What can hang from each mark:
linupi: molo muke siko zodine
siko: liduv
muke: liduv linupi
liduv: niluvor
molo: liduv
niluvor: liduv zodine
zodine: linupi niluvor

Every row comes from one small tree of marks. Brackets hold a mark, then the marks that hang from it, in alphabetical order. Every link used is in the known rows. Which tree was each row made from?
Known rows:
(siko liduv): [ -8  29 -21   4 -26  13  -5 -30  -7 -28  -3  40 -44 -24  23   7  -8  46
 -28  51 -26   2 -76  36]
(muke liduv (linupi siko zodine)): [-27  63 -47  10  12  21   8 -59 -29  17 -10  47   0 -47  38  35 -21  44
 -49  48 -43   4 -18  29]
(zodine (linupi molo muke siko) niluvor): [-12  34 -39  15 -10  34 -11 -71  31   5  27  14 -52  -7  40  11  -8  34
 -74  29  -2  -2  39  -3]
(siko (liduv (niluvor zodine))): [ 22  51 -25 -12 -66  41   2 -36 -10 -30  25  52 -47 -37  53  18 -20  38
 -46  58 -45  10 -78  30]
(molo liduv): [  3  25 -40  30 -10   8  14 -26  13 -44  10  20 -29  -1  28  21   3  43
 -18  22 -25 -30 -31  42]
(liduv niluvor): [  4  22 -35  -3 -31  23   9 -29 -12 -31  11  43 -51   6  32  44  -1  22
 -24  51 -46 -21 -35  27]
(zodine linupi): [  4  21 -40  36 -15  24 -12 -23   1 -15  12  33 -44 -11  10  40   7  43
 -51  47 -28  -1 -35  24]
(linupi zodine): [ -3  26 -17   7 -13  14  12 -28  -9   0   3  31  -5 -32  26  40  -4  54
 -47  37 -23  -9 -31  12]
(zodine (linupi molo) niluvor): [-20  25 -49  34  -5  28 -21 -30  15   4  37  15 -57   6  13  32 -23  70
 -66  -2   1 -11  -8  18]
(siko (liduv (niluvor (zodine linupi)))): [ 33  53 -35  14 -69  58 -14 -45  -3 -29  28  47 -49 -43  43  28 -18  44
 -68  65 -54  26 -75  18]
(molo (liduv niluvor)): [ 17  25 -39  17 -24  21  29 -39   6 -53  15  31 -47  18  41  37  -6  27
  -9  29 -54 -35 -31  30]
(niluvor liduv (zodine linupi)): [ 41  16 -42  41 -60  45 -18 -20  -2   0  38  38 -49 -43  25  33 -11  54
 -72  58  -9   4 -44   3]
(zodine (linupi muke)): [  0  29 -25  18 -23  25 -14 -53   1 -25   6  28 -35 -16  18  28  21  22
 -52  61 -43  15 -14  33]
(molo (liduv (niluvor zodine))): [ 26  46 -47  14 -45  33  27 -33   7 -46  37  38 -33 -22  52  32 -10  38
 -40  34 -47 -12 -36  32]
(linupi molo (muke liduv) zodine): [-33  52   2 -17  14  13 -18 -65 -22  -4  -1  27   8 -51  54  20 -18  55
 -83  30 -30   8  10  32]
(liduv (niluvor (zodine linupi))): [ 29  38 -48  20 -52  53   2 -27  -1 -19  39  44 -47 -25  37  44  -5  36
 -68  58 -47   5 -36  17]
(zodine (linupi siko) (niluvor liduv)): [ 18  -8 -50  44 -39  46 -21 -43  14  16  36  22 -85   0  21  37 -11  35
 -43  46   0   1  -8 -21]
(linupi muke zodine): [  1  34  -3 -12 -22  15   8 -52  -8  -8  -9  27  -1 -39  38  28  11  33
 -48  52 -37  18 -12  22]
(zodine linupi niluvor): [-15  15 -56  35 -20  29 -18 -32   4   3  34  15 -68  14   4  43  -2  47
 -45  29 -19  17 -36  29]
(zodine linupi (niluvor liduv)): [ 13  -4 -51  44 -36  38 -34 -33  -9   8  36  15 -84   7  11  47 -10  52
 -35  34  -6   6 -41   6]

Which tree is each row?
[ 13  45 -18  26   8  22  38 -41  42 -13  11  27  11 -43  56  12 -34  66
 -62   1   2 -54  32 -12]  (linupi (molo liduv) siko zodine)
[-54  75 -50   3  20   8 -18 -56 -39  32  21  19 -26 -26  28  37 -50  92
 -64 -17 -22   5 -20  44]  (muke liduv (linupi molo (zodine niluvor)))
[ 44  44 -56  42 -47  53  15 -41  16 -43  41  34 -35 -25  48  40  -9  41
 -58  38 -51  -2 -29  21]  (molo (liduv (niluvor (zodine linupi))))
[-11  42 -32  24   7  17  14 -43  19  -6  35   3 -15 -11  47  25 -41  84
 -52 -31   3 -25  -1  12]  (linupi (molo liduv) (zodine niluvor))
[-54  59 -59   3   8  12 -16 -58 -52  26  12  28 -28 -17  25  49 -27  71
 -35  14 -44  32 -44  55]  (muke liduv (linupi (zodine niluvor)))
[ 22  49 -47  50 -21  35   6 -24  34 -28  47  29 -16 -40  36  11 -28  79
 -92   4  -4 -30 -11  19]  (niluvor (zodine (linupi (molo liduv))))
[-40  48 -64  18   8   8   0 -45 -25   4  -6  51 -33 -21  29  22 -13  34
 -35  54 -42  -5 -24  45]  (muke liduv (linupi siko))
[ 21  56 -33  28 -27  31  -1 -55  33 -37  38  23  -7 -50  46  -1  -8  56
 -97  18 -18  -9  10  25]  (niluvor (zodine (linupi (molo liduv) muke)))
[ 32  45 -46  18 -39  61  14 -40  27  -6  40  49 -38 -42  57  19 -31  41
 -94  43 -21 -35  19 -19]  (liduv (niluvor (zodine (linupi molo siko))))
[  4  17 -15   8 -19  27 -17 -35 -10  28  37  17 -43 -20  37  37 -46  81
 -55  -6  20 -24 -12 -12]  (linupi molo (zodine (niluvor liduv)))
[  1  44   5 -15  -5  21  17 -64  22   4  -4  31   8 -54  57   2 -16  42
 -75  39  -7 -20  47 -15]  (linupi molo muke siko zodine)
[  41   23  -36   42  -42   53   -9  -29   23   13   42   40  -43  -60
   43   11  -39   58 -100   42   17  -35   13  -31]  (niluvor liduv (zodine (linupi molo siko)))
[  5   8 -26  11 -34  26 -11 -38 -22  20  29  22 -53 -14  30  54 -20  62
 -30  20   0   6 -36  -7]  (linupi (zodine (niluvor liduv)))
[ 24  47 -40  16 -40  52   0 -28   8 -13  39  40 -37 -37  41  31 -32  58
 -89  30 -27 -23  -8   5]  (liduv (niluvor (zodine (linupi molo))))
[-12  47 -12  -2 -13  33   1 -59  21  19  16  23 -29 -40  54   2 -47  75
 -66  14   9  -3 -10 -16]  (linupi molo (siko liduv) (zodine niluvor))
[ 22  43 -20  -3 -13  25  33 -77  34 -55   7  32 -31 -11  73  -2 -13  14
 -38  34 -37 -48  45   3]  (linupi (molo (liduv niluvor)) muke siko)
[-10  67 -41  -1  -6   9   4 -49   3  -4  -8  44 -34 -45  35 -16 -42  59
 -41  22 -14 -36 -28  22]  (muke (linupi molo (siko liduv)))
[ 32  38 -31  20 -42  56  -4 -58  15 -31   6  45 -61 -27  45  28 -15  23
 -43  74 -54   1 -41  -7]  (zodine (linupi (siko (liduv niluvor))))
[-47  42 -22 -14  -5  17 -23 -74 -30   6  16  16 -23 -20  50  39   0  40
 -55  40 -42  54 -18  39]  (linupi (muke liduv) (zodine niluvor))
[ 27  47 -44  58 -23  42  23 -36  53 -20  42  30 -10 -54  50   0 -33  64
 -95  16   3 -38  21  -2]  (niluvor (zodine (linupi (molo liduv) siko)))
[-27  64 -47   2   6   8   7 -46 -20  32  20  16 -21 -20  21  30 -41  90
 -48 -20  -6 -18 -12  27]  (muke (linupi molo (zodine niluvor)))
[-26  62 -63  -5  -6  12  -5 -49 -54 -18   3  49 -50  -2  29  42 -14  35
 -18  43 -77  -6 -51  62]  (muke (liduv niluvor) linupi)
[ -1  61 -58  29  12   2  30 -43  21 -18   2  34 -22 -22  35  -3 -33  59
 -32   0  -7 -68  15  23]  (muke (linupi (molo liduv) siko))
